Known rows, with every step that occurs:
nelo-puva: [-1.11 -2.06  2.47 -3.90  3.34 -0.41 -1.80 -0.64  1.95 -0.98 -0.21 -2.99
  3.16  1.38 -1.58 -1.38  0.55  1.80 -0.70 -0.10 -2.59]
puva-vira: [-0.93 -1.60  2.77 -4.51  5.00 -0.77 -1.52  1.60  1.13 -3.85 -0.56 -3.49
 -0.54  0.64  0.23 -0.53 -0.12  0.24 -1.34  0.86 -3.10]
zumel-puva-ruzi-dobed: [-0.38  0.00  3.28  0.03  0.91 -0.06  0.51 -1.07  5.71 -0.90  0.67 -0.27
 -2.28  1.18  0.48 -3.22  4.95  2.52 -1.45 -0.35 -2.71]
zumel-dobed-ruzi-puva: [-2.47 -1.97  3.06  0.82  2.14 -1.43 -1.19  0.16  2.46 -0.11  0.51  0.76
 -1.59  0.72 -1.44 -2.38  3.23  3.23 -1.49  0.70 -4.11]
vira-puva-zumel-dobed-ruzi: [ 0.35 -1.61  2.47  0.70 -0.09 -3.17 -3.45 -0.08  1.73 -1.61 -1.71 -1.54
 -0.84 -2.06 -2.21 -1.54  2.24  0.15 -0.95 -0.89 -3.11]
vifo-vira-puva-nelo-ruzu: [-2.23  0.86  3.65 -3.51  5.88 -2.50 -0.78  1.20  1.02 -1.09  1.41 -5.53
  1.54  0.32  1.33 -1.34 -0.01 -1.25 -1.01  0.82 -2.23]
dobed-zumel-puva: [-0.52 -1.60  3.43 -1.28  2.38 -0.90 -1.76 -0.28  3.38 -2.06  0.10 -1.35
 -0.16 -2.05  0.52 -0.90  3.94  2.01 -3.52 -0.62 -3.50]
puva-zumel-dobed-nelo: [ 1.86  0.33 -0.06  0.09  0.26 -0.87 -3.38 -1.84  0.24 -0.29  0.21 -4.34
 -2.06 -0.56  0.83  0.70  1.60  0.96 -1.95 -1.00 -2.24]
dobed-nelo-puva-zumel: [ 0.99 -0.33  0.00 -2.30  1.59 -1.12 -3.15 -2.07  0.41 -0.48 -0.76 -6.15
  2.59  1.13 -0.04 -0.69  0.49  1.15 -0.95 -0.90 -1.15]
zumel-dobed-nelo: [ 0.18  0.07  1.64 -0.32  2.02 -0.30 -1.30 -0.96  1.85  0.62  0.51 -3.01
 -0.52  0.92  1.06  0.38  1.61  1.10 -2.80 -0.80 -2.92]
zumel-dobed-nelo-puva: [-0.86 -0.21  1.66 -1.20  1.74 -1.29 -1.50 -1.17  1.16  2.02  0.83 -3.64
  2.07  2.74  0.35 -0.48  1.11  1.44 -1.36 -0.98 -0.90]
zumel-dobed: [-0.45 -1.38  2.47 -1.55  1.91 -0.04 -2.00 -0.43  1.76 -0.94  0.60 -1.22
 -1.38 -0.46 -0.74  0.08  1.64  1.73 -1.88 -0.29 -3.72]
ruzi-dobed-nelo-ruzu: [ 0.45  1.46  2.66 -1.54  2.93  0.09 -0.10 -2.07  1.91 -0.56  1.82 -4.50
 -0.95  1.14  0.63 -0.41  2.26  1.29 -3.78  0.02 -2.40]
nelo-dobed: [ 0.24 -0.36  3.07 -2.42  3.61  1.71 -1.10 -0.80  1.58 -3.92  0.21 -2.53
 -0.28  0.10 -0.48 -1.34  0.05  1.93 -2.07 -0.53 -5.53]
vira-puva-nelo-ruzu: [-2.64  0.27  3.27 -3.36  5.07 -1.24 -0.54  0.27  1.90 -1.32  0.39 -4.71
  2.18  0.38  0.61 -0.77  1.46 -0.39 -1.87 -0.55 -3.16]
vira-puva: [-0.24 -1.89  3.64 -3.61  2.78 -0.99 -1.37  0.10  3.40 -1.45 -1.32 -2.24
  3.31  0.41 -0.54 -0.99  1.19 -0.09 -1.69 -0.71 -3.41]
nelo-puva-zumel-dobed-ruzi: [-0.53 -1.96  1.49  0.50  0.35 -2.48 -3.88 -0.86  0.29 -1.04 -0.74 -2.37
 -1.00 -1.12 -3.11 -1.76  1.52  2.12  0.05 -0.36 -2.38]
dobed-nelo-ruzu: [ 0.00  0.88  2.33 -2.26  4.37  0.59 -1.42 -1.61  1.57 -1.04 -0.09 -5.73
  1.15 -0.07  1.20  0.45  1.12  0.95 -3.65 -0.70 -3.48]
zumel-puva-nelo-dobed: [-2.81  0.62  2.10 -1.66  4.04  0.45  1.16  0.44  2.04 -2.59  1.33 -2.87
 -1.28  1.42  1.70 -2.42  2.34  2.10 -1.73 -0.74 -3.87]
dobed-nelo: [ 0.52 -0.43  1.69 -1.88  3.65  0.12 -0.79 -0.85  2.43 -0.70 -0.81 -4.32
  1.53  0.98  0.94 -0.20  1.07  1.03 -2.78 -0.51 -3.57]
vifo-vira: [ 0.43 -1.27  3.05 -3.09  4.35 -0.87 -1.75  0.59  1.69 -2.15  0.40 -3.29
  0.17 -0.22 -0.05 -1.05 -0.49  0.75 -1.16  1.25 -3.59]
nelo-dobed-zumel-puva-ruzi: [ 0.03  0.78  4.68  1.23  2.27  0.96 -1.37 -1.40  4.23 -3.58  0.37 -1.18
 -1.92 -1.40  1.53 -2.75  3.26  2.98 -2.75 -1.77 -5.14]
ruzi-dobed-zumel-puva: [-0.03 -0.87  3.70 -0.54  0.89 -1.37 -0.61 -0.86  3.59 -1.36  2.05 -0.11
 -2.22 -0.81 -0.12 -1.81  4.97  2.34 -3.64  0.02 -2.32]
puva-zumel: [ 1.53 -1.64  0.71 -2.55  1.84 -0.02 -3.59 -1.29  1.12 -3.40 -0.92 -3.84
 -0.93 -1.99 -1.02 -0.25  1.07  1.46 -1.41 -0.07 -3.93]

Rows:
[-1.97  0.29  4.35 -0.46  5.67 -2.71  0.57  2.28  1.43 -2.99  0.31 -3.33
  0.35  1.26 -0.17 -4.12 -0.90 -0.50 -0.48  0.62 -4.18]
vifo-vira-puva-nelo-dobed-ruzi
[ 1.03 -1.19  3.00  0.47  0.72 -4.54 -3.73  0.89  0.97 -1.27 -0.62 -2.22
 -1.20 -1.86 -1.48 -1.99  0.63 -0.66 -0.02  0.48 -2.35]
vifo-vira-puva-zumel-dobed-ruzi
[-3.23 -1.74  3.47 -0.73  3.62 -2.62 -1.21  2.08  1.04 -1.40  0.62  0.04
 -2.67  1.58 -0.21 -2.41  2.11  2.03 -0.99  1.50 -2.88]
zumel-dobed-ruzi-puva-vira
[-3.06 -2.34  3.55 -2.22  5.36 -2.09 -0.72  2.14  1.83 -3.02 -0.62 -1.24
 -0.61  1.85 -0.31 -3.07  1.49  1.92 -1.07  1.90 -3.60]
dobed-ruzi-puva-vira
[-3.49  0.09  2.72  0.80  4.44 -0.63  1.54  1.16  2.56 -3.27 -0.21 -2.06
 -1.93  0.58  0.22 -3.72  2.78  2.20 -1.83 -0.60 -4.79]
zumel-puva-nelo-dobed-ruzi
[-0.96 -0.74  4.12 -2.11  2.14 -2.50 -0.56  0.92  2.29 -2.83  2.07 -0.95
 -3.45  0.23  1.03 -1.74  3.86  0.93 -2.98  0.81 -1.11]
ruzi-dobed-zumel-puva-vira
[ 0.18 -1.31  0.74 -1.75 -0.01 -1.47 -4.40 -1.68 -0.10 -0.59  0.73 -3.08
 -0.28 -0.18 -1.67 -0.42  1.22  1.90  0.18 -0.53 -1.38]
nelo-puva-zumel-dobed
[-2.32 -1.60  2.80 -4.59  4.83 -0.96 -1.06  1.38  1.31 -2.50  0.90 -1.99
 -0.05  2.48  1.10 -1.69  1.17  1.65 -1.00  1.62 -2.56]
ruzi-puva-vira
[ 0.95 -0.04  5.45  0.63  0.95 -1.61 -1.11 -1.43  5.17 -1.54  0.66 -0.56
 -0.54 -0.33 -0.32 -2.91  3.65  0.80 -2.17 -0.55 -3.09]
vira-puva-ruzi-dobed-zumel
[-1.13 -1.99  3.17  0.85  2.43 -1.13 -1.49  0.18  2.25 -1.38 -0.98 -0.46
 -2.04 -1.16 -2.18 -1.21  2.02  1.96 -1.81 -0.09 -4.70]
zumel-dobed-ruzi
[-0.89 -0.56  2.99 -0.62  2.38  0.42 -0.83 -0.73  5.57 -1.48 -1.38 -1.55
 -0.21 -0.07  1.20 -2.29  3.75  2.23 -1.24 -0.99 -3.73]
zumel-puva-ruzi
[-0.23 -0.86  1.92  0.31  1.95 -0.21 -2.40 -1.02  0.73 -4.02 -0.01 -1.80
 -1.98 -0.36 -1.38 -3.42  1.57  3.55 -1.30  0.28 -5.43]
nelo-dobed-ruzi-puva-zumel
[ 1.47  0.33  0.33 -1.53  0.17 -1.81 -1.91 -2.56  0.56  0.05  1.35 -4.97
  0.47  2.42 -0.57 -1.64  1.67  1.42 -1.04 -0.11  0.02]
ruzi-dobed-nelo-puva-zumel
[-0.35  0.31  2.38 -0.58  3.30 -0.16 -1.18 -1.85  3.63  0.55 -1.18 -4.61
  3.15  2.90  1.00 -2.28  1.20  1.78 -0.72 -1.24 -2.06]
dobed-nelo-puva-ruzi
[ 0.33 -1.28  4.03 -3.82  3.52 -2.25 -1.59  1.22  2.65 -1.23 -0.15 -3.06
  2.91  0.52 -0.02 -1.51 -0.27 -1.03 -0.75  0.65 -2.71]
vifo-vira-puva
[ 0.84 -1.27  3.85 -0.91  1.91 -0.69 -1.25 -1.20  2.39 -2.51  2.01 -1.03
 -2.35 -1.14 -1.26 -1.28  2.84  1.98 -3.39  0.65 -3.64]
ruzi-dobed-zumel
[-0.26 -0.23  4.05 -0.84  2.30  0.36 -1.45 -0.71  2.50 -3.58  1.16 -1.40
 -0.97 -1.49  0.83 -1.59  2.76  2.56 -3.67 -1.08 -4.53]
nelo-dobed-zumel-puva
[-0.68  0.94  2.34  0.96  1.53 -0.61 -1.56 -1.83  2.97  2.04  0.04 -3.37
  1.27  2.89  0.96 -1.61  1.80  1.78 -0.43 -1.53 -1.43]
zumel-dobed-nelo-puva-ruzi
[ 1.19 -1.09  0.71 -1.08  0.14 -0.42 -4.13 -1.34  0.35 -1.90  0.23 -2.61
 -2.91 -2.04 -1.05  0.29  1.71  1.46 -1.20 -0.44 -3.33]
puva-zumel-dobed
[-1.12  0.33  3.21 -0.40  4.91  0.49 -0.68 -0.35  0.58 -4.09  2.07 -3.33
 -2.25 -0.78  0.54 -1.55  0.90  2.10 -2.92 -0.41 -5.35]
puva-nelo-dobed-zumel
[ 0.71  2.53  3.28  0.57  2.79  0.77 -0.19 -2.77  3.56 -0.49  1.08 -4.21
 -1.82  1.24  1.42 -1.68  2.89  1.58 -2.85 -0.51 -2.92]
puva-ruzi-dobed-nelo-ruzu
[-0.20 -1.05  0.65 -1.03  0.10 -0.83 -3.64 -1.37  0.51 -0.58  1.81 -1.23
 -2.37 -0.10 -0.22 -0.67  2.81  2.94 -0.75  0.34 -2.78]
ruzi-puva-zumel-dobed
[ 0.07 -0.83  4.26 -1.57  2.69 -0.35 -1.26 -0.43  5.20 -1.44 -1.94 -2.08
  2.55  0.43  0.12 -2.14  1.82  0.27 -0.78 -1.07 -3.99]
vira-puva-ruzi
[-0.45 -0.23  3.36 -0.96  1.77 -0.36 -0.54 -1.82  3.89 -0.35  0.90 -1.63
  0.28  2.51 -1.28 -3.49  2.27  2.53  0.11 -0.08 -2.07]
nelo-puva-ruzi-dobed
